What can hang from each mark:
goli: bamiriv fedit nede
lafedi: fedit
fedit: fibit goli lafedi pemorok vafi
bamiriv: goli
pemorok: fedit
fibit: nede
nede: goli

Every row comes from one small tree of marks. The marks that hang from a mark follow it in brackets, in alphabetical order. Every link used is in the known rows. Which tree was each row made from?
Known rows:
pemorok{fedit{lafedi}}: [-0.79 -1.13 -0.51 -1.11 -1.62  2.39  0.60 -0.11  0.33 -2.61  0.53 -1.93
  0.76 -2.57  0.41  0.05  1.31  1.93 -0.75  0.98 -1.41 -0.35]
nede{goli{bamiriv}}: [-0.07  1.30 -0.14 -0.69  0.40  1.57 -2.55  2.72 -0.60 -0.99 -0.12 -0.50
  1.75 -1.01  0.52  1.23  0.39  0.42 -0.46  2.93  1.49 -0.46]
fedit{fibit{nede} pemorok}: [ 1.56 -0.84  1.50 -1.93  5.94 -1.36 -1.49 -0.51 -0.38 -0.64 -0.60 -0.89
  0.76  0.68  0.46 -0.05  0.06 -0.09 -1.39 -5.06  2.17 -0.85]
pemorok{fedit}: [ 0.21 -1.17 -0.21 -1.53  2.44  1.93 -2.82  1.32 -0.19 -2.27 -0.33 -3.02
  1.35 -1.89  0.24  0.52  1.67  2.08 -0.59  0.17 -0.31 -0.42]
fedit{fibit goli pemorok}: [-0.63 -0.15  1.74 -0.76  3.81 -1.66 -0.25  1.66 -0.67  0.78 -0.62  1.48
  0.44  0.04 -1.08  0.01  0.00  0.55 -0.71 -2.73 -0.23 -0.33]
fedit{pemorok vafi}: [ 0.23  0.20 -0.55 -2.57  4.90  0.96 -1.77 -0.37 -0.32  2.60 -0.74 -0.82
 -0.49  8.20 -0.44 -1.60  1.48  1.58  0.01 -3.38 -1.06 -0.45]
goli{bamiriv fedit{fibit lafedi}}: [-0.80  0.25  1.67 -0.60 -5.70  0.78  4.07  0.63  0.30 -2.88  1.81  2.54
 -0.24 -4.10  0.68  1.44  1.01 -2.03  1.62  2.71 -0.90 -0.06]
lafedi{fedit{fibit}}: [ 0.58 -1.01  2.12 -0.87  2.17 -1.38 -2.75  1.53 -0.61 -4.34  0.17  0.48
  0.31 -7.03 -0.14  0.18  1.19 -0.25  0.33  0.88  0.22  0.08]
goli{fedit}: [ 0.55 -0.79 -0.81 -1.48  1.06  0.73 -0.57  0.36  0.36 -2.72  0.53 -1.98
 -0.02 -3.45  0.51  0.50  1.19  0.19  1.06 -0.78  0.62  0.12]
fedit{lafedi pemorok vafi}: [-0.63  0.22 -0.79 -2.08  0.71  1.36  1.80 -1.67  0.22  2.19  0.16  0.28
 -1.18  7.43 -0.40 -2.14  1.08  1.32 -0.27 -2.71 -2.20 -0.31]
fedit{fibit goli pemorok vafi}: [-0.78  0.54  0.97 -0.65  2.21 -2.26 -0.78  0.82 -0.82  4.08 -1.00  2.36
 -0.14  4.93 -1.11 -1.36  0.79 -0.23 -0.62 -2.94 -1.41  0.00]
lafedi{fedit}: [ 0.85 -1.06 -0.18 -0.93  3.58  0.19 -2.92  1.56 -0.22 -4.68  0.33 -1.64
  0.01 -5.08  0.29 -0.23  0.44  1.48  0.95  0.76  0.55  0.30]
bamiriv{goli{fedit{lafedi pemorok} nede}}: [ 0.19 -0.41 -0.74  2.50  0.91  2.32  3.07 -3.00  1.12  0.81  0.04 -1.33
 -1.73  2.21 -1.44  0.45 -2.92  2.04  0.39  0.75  0.07 -0.14]
bamiriv{goli{fedit{lafedi pemorok vafi}}}: [-0.23  0.50 -1.04  1.78 -1.17  2.12  3.34 -3.62  1.07  3.08  0.15  0.42
 -1.55  5.23 -0.54 -1.30  0.57  1.84  0.75 -0.45 -1.31  0.10]
goli{bamiriv fedit nede}: [ 0.78  0.04 -0.74 -0.21  0.50  1.60 -0.55  1.90 -0.02 -1.79  0.52 -1.79
 -0.78 -0.11  0.14  1.82 -1.79 -0.53  2.14  2.82  0.73  0.13]
fibit{nede{goli{bamiriv fedit}}}: [ 1.70  0.50 -1.66  0.11 -0.53  0.01 -3.21  0.58  0.38 -2.10  0.03 -2.13
  1.66 -2.82  1.45  1.49 -1.47 -1.60  0.33  1.62  4.08  0.28]
fibit{nede}: [ 1.53 -0.49 -1.26 -0.74  3.83 -0.35 -1.17  0.52 -0.10 -2.53  0.16 -3.18
  0.61 -3.19  1.99 -0.14  0.62  0.94 -0.85 -3.00  2.44 -0.40]
goli{bamiriv fedit{lafedi} nede}: [-0.26  0.02 -0.99  0.27 -3.56  2.07  2.87  0.49  0.54 -2.39  1.43 -0.52
 -1.41 -0.51  0.27  1.26 -2.33 -0.74  1.96  3.61 -0.63  0.24]
bamiriv{goli{fedit{lafedi}}}: [-0.40  0.06 -0.82  2.75 -3.30  2.12  4.46 -1.90  1.09 -1.64  1.20 -0.56
 -0.65 -4.80  0.63  0.21  0.96  1.96  0.48  1.76 -0.17 -0.04]
fedit{fibit goli{nede} pemorok vafi}: [-0.61  0.36  0.65  0.18  3.32 -2.44 -1.50  0.58 -1.01  4.64 -1.55  1.61
 -0.90  6.32 -1.92 -1.01 -1.80 -0.60 -0.76 -1.99 -1.14  0.13]

Write each row's tree:
[ 0.60 -0.75  1.17 -1.47  1.69 -0.96  2.24 -1.90  0.13 -1.05  0.29  0.27
  0.09  0.43  0.54 -0.61 -0.37 -0.34 -1.61 -4.37  0.92 -0.72]
fedit{fibit{nede} lafedi pemorok}
[ 0.13 -1.03  0.60 -0.08 -3.19 -1.14 -2.40 -1.69  0.16 -1.88 -0.60 -1.02
  2.75 -6.29  0.59  0.49 -0.27 -1.52 -3.58  0.59  1.90 -0.23]
pemorok{fedit{fibit{nede{goli}} lafedi}}
[ 0.77 -1.28  1.58 -1.80  4.05 -0.57 -1.92 -0.96 -0.04 -0.02 -0.71 -0.55
 -0.66  1.73 -1.99  1.07 -2.07 -1.32  0.29 -1.75  0.58 -0.25]
goli{fedit{fibit pemorok} nede}
[ 0.11  0.65  1.08  2.39 -1.61 -0.45  0.88 -1.20  0.04  2.15 -0.18  1.31
 -0.27 -1.67  0.14 -0.05  2.87 -0.29  0.02  1.03 -0.27 -0.04]
bamiriv{goli{fedit{fibit vafi}}}
[ 0.30  0.47  2.14 -1.83  0.80  0.28 -3.18  0.66 -0.14  0.02 -0.64  1.63
  1.50  1.89 -1.41  1.84 -0.72 -1.97  0.37  1.55  1.70 -0.30]
nede{goli{bamiriv fedit{fibit pemorok}}}
[-0.80 -0.08  0.85  1.14  1.08 -2.43 -0.41  2.57 -0.96  0.07 -0.44  0.48
 -0.03 -4.42 -0.68  0.67 -1.52 -0.56 -0.95  0.25  0.03  0.04]
fedit{fibit goli{nede}}
[ 0.81 -0.16 -0.92  3.22  1.77  1.33  0.20 -0.59  0.44 -0.48 -0.23 -2.55
 -0.85 -3.03 -0.36  1.26 -1.34  1.77  0.45  2.01  1.42 -0.04]
bamiriv{goli{fedit nede}}
[-0.67  0.36 -0.56  0.71  0.06  1.52 -1.26  4.24 -0.50 -1.06 -0.11 -0.92
  1.43 -1.12  0.53  1.19 -0.07  1.74  0.74  3.15 -0.54  0.11]
pemorok{fedit{goli{bamiriv}}}
[-0.15  1.35  0.92 -0.59 -3.87 -0.83 -3.01  0.70 -0.39  1.63 -0.39  2.48
  1.14  0.68 -0.17  0.73  1.19 -3.32  0.34  3.38  0.42  0.30]
nede{goli{bamiriv fedit{fibit vafi}}}
[ 0.73  0.50 -1.80  0.56 -4.69  0.42  0.29 -0.82  0.91 -2.33  0.89 -0.99
  1.06 -3.47  1.57  0.98 -1.85 -1.87  0.22  2.40  2.89  0.42]
fibit{nede{goli{bamiriv fedit{lafedi}}}}
[ 0.45 -0.19  1.40  3.01  0.58 -0.20  0.51 -0.69  0.06 -0.21 -0.25 -0.39
 -0.44 -4.86 -0.77  1.69 -0.71  0.03 -0.21  2.02  1.14 -0.25]
bamiriv{goli{fedit{fibit} nede}}
[-1.46  1.69 -1.12  0.12 -2.00  1.08  3.43  1.07 -0.12  3.42  0.44  2.58
 -1.14  8.58 -0.05 -1.41 -0.54  1.02  1.13  0.39 -2.58  0.27]
fedit{goli{bamiriv} lafedi pemorok vafi}
[-0.79 -0.50  2.07 -2.15  0.84  0.29  2.65 -0.84 -0.06 -0.65  0.45  1.60
 -0.18  0.94 -0.70 -0.40  1.06  0.32 -0.93 -2.51 -1.16 -0.86]
fedit{fibit lafedi pemorok}
[ 1.66 -0.26  0.76  2.97  0.52 -1.12  0.85 -1.44  0.43 -1.45  0.00 -0.96
  0.57 -7.14  1.39  1.06  0.77 -0.23 -0.62 -0.73  3.02 -0.24]
bamiriv{goli{fedit{fibit{nede}}}}
[ 0.33  0.98 -1.07 -0.96 -1.76  1.46 -0.18  1.17 -0.02  0.47  0.55  0.07
 -0.65  3.21  0.99  0.10  1.51 -0.73  2.44  1.70 -0.83  0.33]
goli{bamiriv fedit{vafi}}
[ 1.89 -0.06 -2.19 -1.37  2.78 -1.27 -5.37 -3.01  0.56  2.66 -1.56 -2.14
  0.83  5.53 -0.15 -1.15 -1.54 -1.41 -0.71 -3.12  3.11  0.53]
fibit{nede{goli{fedit{pemorok vafi}}}}
[ 1.95 -0.28  1.40 -1.43  2.83 -0.34 -0.66 -0.02  0.14 -1.24  0.15  0.10
  0.34  1.79  0.57  1.34 -1.17 -1.87  1.17 -1.88  2.36 -0.31]
goli{bamiriv fedit{fibit{nede} pemorok}}
[-2.00  0.74  0.30  0.95 -5.16 -2.37  3.53  0.39 -0.40  1.92  0.50  3.58
 -0.52 -1.69  0.29 -1.59  1.60 -1.03 -0.88 -0.20 -2.60  0.41]
fedit{fibit goli lafedi vafi}
[-0.27 -0.27 -1.29 -2.07 -1.21  1.15  1.74 -2.93  0.86  1.51  0.42  0.19
 -1.49  6.60 -0.60 -1.62  0.30 -0.03  1.25 -2.03 -2.00  0.35]
goli{fedit{lafedi pemorok vafi}}
[-1.33 -0.32  1.06  0.54  0.49 -1.57  2.51  0.09 -0.28  1.32 -0.29  1.74
 -0.93  1.14 -1.79 -0.10 -3.05 -0.18 -1.09 -1.15 -1.08 -0.09]
fedit{fibit goli{nede} lafedi pemorok}
[-2.04 -0.11  0.35  0.76 -5.63 -1.46  1.25  0.13 -0.25  1.88 -0.18  2.20
  0.48 -1.05 -0.16 -1.12  1.45 -0.60 -1.12  1.14 -3.11  0.49]
pemorok{fedit{fibit goli lafedi vafi}}
[-1.17 -0.50  1.12 -1.15 -4.56  0.19  0.42 -1.13 -0.22  0.65  0.00  1.25
  0.41  0.12  0.04 -0.93  2.87 -0.55 -1.31  0.81 -2.87 -0.17]
pemorok{fedit{fibit lafedi vafi}}
[-0.42  0.49 -1.86  3.64 -3.71  1.25  3.21 -2.84  0.85  2.37  0.32 -0.54
 -2.02  1.18 -0.23 -0.58 -1.09  0.74  0.40  2.62 -1.13  0.43]
bamiriv{goli{fedit{lafedi vafi} nede}}
[ 0.27  0.54 -0.45  1.23 -0.19 -4.06 -0.74  0.74 -0.73  2.04 -0.54  0.99
  0.39 -1.65  1.44 -1.29  0.60 -1.47 -1.23 -2.72  1.00  0.42]
fedit{fibit{nede} goli vafi}
[ 0.12  0.47 -0.54  1.45  1.02 -0.18 -1.30  4.24 -0.51 -3.47  0.62  0.51
  0.05 -4.06  0.61  0.49 -1.11  1.06  2.34  3.88 -0.06  0.79]
lafedi{fedit{goli{bamiriv}}}
[-1.71 -0.05 -1.84  0.91 -4.42  0.18  0.92  0.11  0.08  1.56 -0.02  0.07
  0.06  0.69  0.20 -1.59  0.90  1.11 -0.49  1.08 -2.84  0.73]
pemorok{fedit{goli lafedi vafi}}
[-0.52  0.60 -1.29 -0.60  3.60 -0.68 -1.08  0.82 -0.43  3.77 -0.91  0.13
 -0.54  6.83 -0.71 -1.82  0.23  1.53  0.17 -2.92 -1.18  0.24]
fedit{goli pemorok vafi}
